Each row was made from one small tree. The marks that hang from a mark follow it in brackets, in alphabetical order. Every link used is in the known rows. Write each row's tree.
Known rows:
bava{fuboz{duve femod namor sevi}}: [ 13   4   5  -7  14  -7 -31  18  13   9 -19  16 -10   7   5   7   0 -19
   1  18 -13  10]
fuboz{duve}: [-12 -22   3   9  -5  12  30  13   7  -4  -8 -14  -2 -11   1   8  31   4
  -6  -4  11  28]
petonu{bava}: [ -9 -17  -7  10 -27   3  39 -13  -6   2   4 -19 -10 -18  -5  -6  30   9
   4  -6  19  26]
fuboz{duve femod namor{mifik} sevi}: [ 16   7  -2   6  15 -29  -8  23   0  23 -20  22   1  11 -12  31  -5  -8
   3 -25   1 -11]
fuboz{duve femod namor sevi}: [ 12   6   7  -3  18 -22 -19  40  -3  12 -29  38  -7   2  -7  18  19 -10
  -8 -10  -3   7]
pegi{fuboz{duve namor}}: [  1   5  -1  -3  -3  11   3   3  18  -2  -6 -15  -5   1  22  -7  27  15
  -5   4  -6  18]
petonu{bava{fuboz} sevi}: [ -9 -25 -21  12 -33  23   3 -32  -3   6  40 -16 -23 -12  -7   7  24   8
  12  25  11  35]
petonu{sevi}: [-23 -27 -17  19 -25  19   5  -6 -17  -8  25  17 -10 -21 -21   7  27  10
   6   1  15  22]
namor{fuboz{duve femod sevi} mifik}: [  5   7  10  -9  22 -15  -7   9  -8  15   6  -8  20  15  -5  16 -22   6
  -8  -8  -7 -16]
pegi{fuboz{namor{mifik}}}: [ -5  11 -15  13 -16   6  13 -38  10  -4   8 -20   4  -4   6 -20  -5  19
  16 -12   2 -17]
namor{fuboz{duve femod} mifik}: [ 10   1   7   0  17  -7  17 -20  -1  18  17 -27  19   4   3  18 -23  13
 -13 -13   7  -7]
sevi{fuboz{namor}}: [ -1   2  -3   2 -30  10  -1   3 -18 -10   1  13   1  -4  10 -25  13 -10
  -1   4  24  -4]
namor{fuboz{duve sevi} mifik}: [-15  -4   6  -8   4  -3  14   9   1   4  15 -21  25  22   2  11 -13  11
  -9  -7   4 -13]
pegi{fuboz{duve}}: [ -8 -12   4  -3  -4  26  13  -4  15 -12   2 -30  -4  -6  16 -12  32  21
   0  11 -10  23]
femod{fuboz{duve sevi}}: [-14 -18  16 -13   7  13  -8  31  -1 -15 -17  -1  -9  19  -3  12  14 -12
  -2  23 -28   1]
petonu{bava{fuboz}}: [ -7 -19  -8   5 -29  17  26 -40  11   1  14 -40 -10 -13   6 -17  17   2
  12  19  11  27]
fuboz{duve femod sevi}: [  1  -9  13  -5  18 -11  -6  34  -7   3 -21  17  -5  -7 -12  12  20  -7
  -4  -6  -9  11]
mifik{namor}: [-25  -5 -11   4  -9  13  26   1  -1 -38  -2  21 -12 -34  -9 -30   0  -6
   2  -5  13  10]
femod{fuboz{duve namor{mifik} sevi}}: [ -2   1   2  -4   5  -9  -6  23   4   1 -15   4  -3  33  -4  31 -13 -10
   4   4 -17 -26]
pegi{fuboz{duve femod namor sevi}}: [ 16  18   4 -14  19 -10 -34  24   6   3 -17  21  -7   5   7  -4  21   5
  -2   4 -26   2]
pegi{fuboz}: [-16  -9  -3   2 -19  26  13 -28   4 -23   9 -22  -4 -20   9 -38  16  21
  11   9  -6   9]

Which tree is each row?
[  8   0  -8   9 -19   2  13  13  -3  11   2  -9   9  13  15  16   7  -4
  -6 -11  23  -8] => sevi{fuboz{duve namor{mifik}}}
[  4 -10  10  -9  16   7 -20   7  10   4 -10  -1  -7  -1   0  -2   4 -16
   6  22 -19  16] => bava{fuboz{duve femod sevi}}
[ 10   7  -9  20   2 -19  11 -25  -3  19  -5  12   4 -12 -16   4 -20   0
  12 -30  14 -19] => fuboz{femod namor{mifik}}
[ -2  10   7  -3   8 -13 -10 -22 -18   3  14   1  22   5 -17  -9 -40   4
   5 -12  -2 -34] => namor{fuboz{femod sevi} mifik}
[ 15  18  -1   1   4  -1 -17 -29   2  -4  -6  12  -6 -18   8 -26   2   9
   5   2  -9  -1] => pegi{fuboz{femod namor}}
[ -9   3  10  -9  -5   2 -25  12 -11 -17 -18  25 -11  15  -8  -9  -8 -18
   7  19 -18 -19] => femod{fuboz{namor sevi}}
[ 25  10  -2   7  -2 -11  -3  12 -10  22  -3   3   7   7  10  21  -5  -6
  -8 -13  13 -15] => sevi{fuboz{duve femod namor{mifik}}}
[  3   6   3   7   7  -6  10 -45 -13   9  24 -19  21  -5  -9  -7 -39   9
   2 -10  12 -22] => namor{fuboz{femod} mifik}
[ -9  -9   3   5   1   7  32 -17   6   9  22 -44  27  11  10  14 -12  17
 -11  -9  14  -2] => namor{fuboz{duve} mifik}
[  4  -3   0   7   5  -1  12   0  12   6  -6 -19  -4  21   5  30 -13  -6
   1   1  -5 -13] => femod{fuboz{duve namor{mifik}}}
[ -3  -5  -8   5  -5   1  -1   4  23  13  -4 -13   4  20   5  13 -10 -12
  11   2  -2  -6] => bava{fuboz{duve namor{mifik} sevi}}
[  3  17   8 -19  27   2  -1  12   1 -17   9  12   2 -16   9  -3 -18   3
 -27   2   2  10] => mifik{namor{fuboz{duve femod}}}
[ -6  -2  -6   9  -5 -16  10  29   6  13 -16   8   6  16  -3  23   6  -2
   3 -23   7  -7] => fuboz{duve namor{mifik} sevi}
[-12 -15  -3  -4 -26  10   8 -14   5  -3   5 -20 -13  -3  -4 -19  17  -7
  18  18  -1  18] => petonu{bava{fuboz{sevi}}}
[ -1  21  10 -29  34  -7 -22  36  -7 -22   0  36  -2  -7   2  -5 -17  -6
 -23   4 -10  -1] => mifik{namor{fuboz{duve femod sevi}}}
[ 12   6 -11  17  -2  -5   0 -49  12  15   6 -10   4  -7  -5  -5 -38 -13
  19  -3   7 -13] => bava{fuboz{femod namor{mifik}}}
[ -7  25   6 -23  21  -3 -23  10 -19 -33   6  42   2 -16  -8 -35 -31  -6
 -11   3  -6 -15] => mifik{namor{fuboz{femod sevi}}}
[ 24   7   8  -3   1  -5 -13  26 -11  11 -12  19  -4   0  14  10  18 -12
 -17   2  10   4] => sevi{fuboz{duve femod namor}}
[  9  21   3  -9   4  -7 -37  -6  -6  -8 -11  33  -9  -7  -2 -29   3   5
  10   2 -23 -13] => pegi{fuboz{femod namor sevi}}
